Each row comes from the steps of one path. Every step used is in the known rows, and no mark comes twice. Write the path behind each row, first mark first.
Known rows:
mefep > kogos: [-0.17  0.05 -0.09  0.32  0.17 -0.16 -0.10 -0.05 -0.14  0.06  0.13 -0.14
  0.22 -0.12  0.11 -0.09  0.17  0.02  0.13 -0.13  0.08]
venul > pizit: [ 0.23 -0.10  0.19  0.20  0.29  0.01 -0.07 -0.07  0.16  0.15  0.11  0.00
 -0.13  0.04 -0.03 -0.09 -0.03  0.01 -0.15 -0.04  0.03]
mefep > buba > venul > kogos: [ 0.21 -0.10  0.08  0.07  0.22 -0.48  0.25  0.06  0.06 -0.01  0.47  0.16
  0.26 -0.08  0.29 -0.06  0.00  0.02 -0.04 -0.32 -0.23]
buba > venul > kogos > mefep: [ 0.16 -0.25  0.48 -0.38  0.43 -0.27 -0.01  0.40 -0.07 -0.08  0.32  0.20
  0.31  0.03 -0.21  0.16  0.03  0.02  0.03  0.02 -0.23]
kogos > mefep > buba > venul: [ 0.14 -0.21  0.15 -0.31  0.30 -0.27  0.05  0.32 -0.27 -0.09  0.27 -0.24
  0.15  0.21  0.05 -0.03  0.01 -0.17  0.21 -0.12 -0.29]
mefep > kogos > buba > venul > bitiv: [-0.35 -0.33  0.07  0.24  0.49 -0.46 -0.28 -0.17 -0.42  0.08  0.31 -0.02
  0.63 -0.27  0.13 -0.10  0.50 -0.01  0.24 -0.12 -0.07]
venul > bitiv > buba: [ 0.22 -0.37  0.00 -0.17  0.44 -0.20 -0.08 -0.35 -0.11  0.00  0.33  0.31
 -0.03  0.05  0.42  0.05  0.09 -0.02 -0.10  0.03  0.06]
venul > mefep > buba: [ 0.35  0.01 -0.20  0.08  0.08 -0.14  0.04 -0.04  0.14 -0.04  0.01 -0.19
 -0.25  0.27  0.19  0.07 -0.04 -0.01  0.18 -0.33 -0.08]
kogos > buba: [-0.29  0.08 -0.13  0.07 -0.08 -0.16 -0.03 -0.15 -0.12 -0.05 -0.04 -0.08
  0.23 -0.08 -0.10  0.01  0.17  0.04 -0.07 -0.27 -0.20]
mefep > kogos > bitiv > pizit: [ 0.08 -0.16 -0.14  0.54  0.11 -0.17 -0.25  0.05 -0.64 -0.04  0.18 -0.26
  0.01  0.36  0.45 -0.13  0.20  0.08  0.00 -0.12  0.08]
venul > kogos > bitiv > buba: [ 0.38 -0.15 -0.09 -0.14 -0.01 -0.43  0.11 -0.13 -0.03 -0.12  0.47  0.09
  0.10  0.10  0.62  0.24 -0.05  0.12 -0.45 -0.02 -0.12]
buba > venul: [ 0.10 -0.21  0.19 -0.17  0.28 -0.08 -0.03  0.24 -0.14  0.07  0.15 -0.15
  0.20 -0.01 -0.02 -0.01  0.01 -0.02  0.07  0.05 -0.04]
bitiv > buba > venul > kogos > mefep: [ 0.38 -0.38  0.36 -0.56  0.70 -0.42  0.03  0.25 -0.16 -0.08  0.58  0.18
  0.31  0.13  0.04  0.21 -0.03  0.05 -0.18 -0.14 -0.26]
bitiv > buba > venul: [ 0.30 -0.33  0.08 -0.38  0.56 -0.23  0.02  0.08 -0.23  0.06  0.42 -0.17
  0.19  0.11  0.22  0.05 -0.05  0.00 -0.13 -0.13 -0.07]
venul > kogos > pizit: [-0.15  0.05  0.20  0.16 -0.19 -0.38 -0.02  0.08 -0.03 -0.27  0.25  0.33
  0.13 -0.18 -0.04 -0.06  0.12  0.21 -0.25  0.07 -0.12]
mefep > buba > venul: [ 0.13 -0.13 -0.01 -0.03  0.20 -0.29  0.13  0.11 -0.13  0.02  0.29 -0.22
  0.15  0.04  0.25 -0.13  0.00 -0.09  0.12 -0.22 -0.17]
kogos > bitiv > buba > venul: [ 0.41 -0.39 -0.02 -0.41  0.24 -0.32 -0.02  0.15 -0.36 -0.03  0.44 -0.42
  0.18  0.21  0.56  0.18 -0.02  0.00 -0.21  0.15 -0.10]
kogos > mefep > buba: [ 0.05  0.00 -0.03 -0.10  0.04 -0.20  0.08  0.07 -0.12 -0.16  0.12 -0.09
 -0.05  0.21  0.09 -0.03 -0.01 -0.13  0.14 -0.18 -0.26]
mefep > bitiv > buba > venul > kogos > pizit: [ 0.04 -0.34  0.39 -0.33  0.43 -0.54  0.00 -0.11 -0.25 -0.01  0.75  0.37
  0.31 -0.34  0.03  0.09  0.12  0.52 -0.28  0.13 -0.04]
buba > venul > bitiv: [ 0.10 -0.46  0.30 -0.16  0.41 -0.15 -0.15  0.04 -0.15  0.07  0.21  0.19
  0.19 -0.06  0.15  0.01  0.17 -0.06  0.20  0.27  0.05]

Write each row's path:
[ 0.11 -0.21  0.07 -0.22  0.34 -0.18 -0.19  0.17 -0.14  0.02  0.00 -0.33
  0.22  0.15 -0.23  0.18  0.17  0.10  0.14 -0.28 -0.20] => kogos > buba > venul > mefep
[ 0.40 -0.27  0.20 -0.29  0.45 -0.01 -0.16  0.31 -0.01  0.07  0.02 -0.27
  0.01  0.21 -0.13  0.18  0.00  0.06  0.22  0.00  0.00] => buba > venul > mefep
[-0.03 -0.53  0.22  0.12  0.60 -0.24 -0.29 -0.09 -0.67 -0.01  0.23  0.24
  0.21  0.17  0.06 -0.16  0.34  0.07  0.09 -0.25 -0.09] => kogos > buba > venul > bitiv > pizit
[ 0.46 -0.42  0.08  0.14  0.68 -0.46 -0.19  0.04 -0.34  0.21  0.69 -0.55
  0.29  0.15  0.63  0.00  0.11  0.03 -0.23 -0.01  0.00] => mefep > kogos > bitiv > buba > venul > pizit
[ 0.09 -0.19  0.00 -0.28  0.33 -0.10  0.05 -0.41 -0.06  0.19  0.36  0.19
  0.00 -0.13  0.09  0.13 -0.02  0.33 -0.11 -0.01  0.11] => mefep > bitiv > buba
[-0.37 -0.08 -0.03  0.22  0.35 -0.42 -0.16  0.03 -0.40  0.09  0.24 -0.34
  0.67 -0.18 -0.04 -0.10  0.34  0.05  0.13 -0.34 -0.16] => mefep > kogos > buba > venul
[-0.14 -0.14  0.27 -0.38  0.16  0.09 -0.09 -0.06 -0.10  0.06  0.07  0.20
  0.00 -0.10 -0.35  0.17  0.06  0.24  0.21  0.25  0.00] => kogos > mefep > bitiv
[ 0.54 -0.42  0.28 -0.17  0.86 -0.21 -0.05  0.02 -0.07  0.23  0.54 -0.17
  0.07  0.15  0.20 -0.04 -0.08  0.03 -0.27 -0.15 -0.04] => bitiv > buba > venul > pizit
[ 0.34 -0.30  0.36  0.01  0.55 -0.06 -0.10  0.17  0.02  0.22  0.27 -0.13
  0.09  0.02 -0.05 -0.10 -0.02 -0.01 -0.07  0.03 -0.01] => buba > venul > pizit
[-0.46  0.13 -0.23  0.41  0.07 -0.33 -0.13 -0.21 -0.26  0.02  0.09 -0.21
  0.46 -0.18  0.02 -0.09  0.34  0.07  0.05 -0.40 -0.13] => mefep > kogos > buba
[ 0.62 -0.39  0.09 -0.48  0.72 -0.15 -0.11  0.18 -0.09  0.08  0.30 -0.28
  0.00  0.34  0.11  0.23 -0.06  0.07  0.02 -0.20 -0.03] => bitiv > buba > venul > mefep
[-0.13 -0.19  0.14  0.41  0.64 -0.40 -0.24 -0.04 -0.23  0.25  0.35 -0.36
  0.54 -0.15 -0.04 -0.18  0.31  0.07 -0.02 -0.36 -0.13] => mefep > kogos > buba > venul > pizit
[ 0.33 -0.27  0.16  0.02  0.46  0.21 -0.24 -0.16 -0.23  0.18  0.00  0.23
 -0.41  0.34 -0.26  0.10  0.03  0.45  0.21 -0.15  0.22] => venul > mefep > bitiv > pizit
[ 0.30 -0.20 -0.20 -0.22 -0.04 -0.22  0.02 -0.09 -0.22 -0.10  0.29 -0.27
 -0.02  0.23  0.56  0.17 -0.05  0.02 -0.29  0.09 -0.07] => kogos > bitiv > buba
[-0.23  0.10 -0.02  0.15 -0.06 -0.37  0.07 -0.19  0.08 -0.05  0.15  0.30
  0.35 -0.21 -0.07  0.06  0.17  0.16 -0.23 -0.36 -0.26] => venul > kogos > buba
[ 0.38 -0.30  0.33 -0.08  0.60 -0.27 -0.03  0.25 -0.10  0.06  0.38 -0.25
  0.04  0.21  0.04 -0.12 -0.01 -0.14  0.07 -0.15 -0.27] => kogos > mefep > buba > venul > pizit
[ 0.03 -0.28  0.33 -0.14  0.44  0.14 -0.20 -0.04 -0.48  0.05  0.10  0.33
 -0.19  0.26 -0.34  0.02  0.04  0.30  0.17  0.00  0.05] => kogos > mefep > bitiv > pizit
[ 0.43 -0.34  0.00 -0.14  0.90 -0.32 -0.19  0.13 -0.23  0.14  0.43 -0.44
  0.21  0.24  0.22  0.13  0.10  0.08  0.14 -0.31  0.05] => bitiv > buba > venul > mefep > kogos
[ 0.24 -0.35  0.29 -0.40  0.63 -0.37  0.13 -0.24  0.00  0.24  0.68  0.42
  0.30 -0.26  0.11  0.20  0.01  0.41 -0.20 -0.07  0.01] => mefep > bitiv > buba > venul > kogos
[ 0.48 -0.42  0.06  0.23  0.56 -0.17 -0.39  0.37 -0.66  0.03  0.22 -0.52
 -0.01  0.58  0.33  0.05  0.19  0.12  0.24 -0.11  0.09] => buba > venul > mefep > kogos > bitiv > pizit
[ 0.37 -0.31  0.19 -0.29  0.59 -0.42  0.14  0.04 -0.03  0.03  0.61  0.19
  0.30 -0.01  0.25  0.10 -0.04  0.12 -0.29 -0.23 -0.13] => bitiv > buba > venul > kogos
[ 0.31 -0.16  0.01  0.03 -0.10 -0.57  0.20  0.12 -0.07 -0.09  0.50 -0.08
  0.24  0.02  0.64  0.06  0.03  0.01 -0.13 -0.06 -0.26] => mefep > buba > venul > kogos > bitiv
[ 0.30 -0.61  0.30 -0.05  0.72 -0.27 -0.18  0.13 -0.66 -0.12  0.38  0.22
 -0.06  0.48  0.23 -0.18  0.17 -0.12  0.30 -0.16 -0.15] => kogos > mefep > buba > venul > bitiv > pizit
[ 0.22 -0.32  0.08 -0.06  0.69 -0.49 -0.32  0.24 -0.44 -0.10  0.47 -0.48
  0.22  0.15  0.15  0.02  0.21  0.18  0.05 -0.13 -0.01] => bitiv > buba > venul > mefep > kogos > pizit
[ 0.39 -0.24  0.00 -0.39  0.49 -0.01 -0.07 -0.32  0.07  0.18  0.23  0.08
 -0.22  0.10  0.00  0.30 -0.04  0.39  0.04 -0.07  0.14] => venul > mefep > bitiv > buba
[-0.03 -0.25  0.17 -0.31  0.38 -0.09 -0.18 -0.11 -0.11  0.20  0.07 -0.11
  0.23 -0.11 -0.39  0.27  0.20  0.39  0.25 -0.10 -0.07] => kogos > buba > venul > mefep > bitiv
[-0.08 -0.01 -0.18  0.31 -0.15 -0.23 -0.14  0.02 -0.27 -0.02  0.15 -0.41
  0.21  0.00  0.46  0.02  0.18  0.01  0.04  0.14  0.04] => mefep > kogos > bitiv
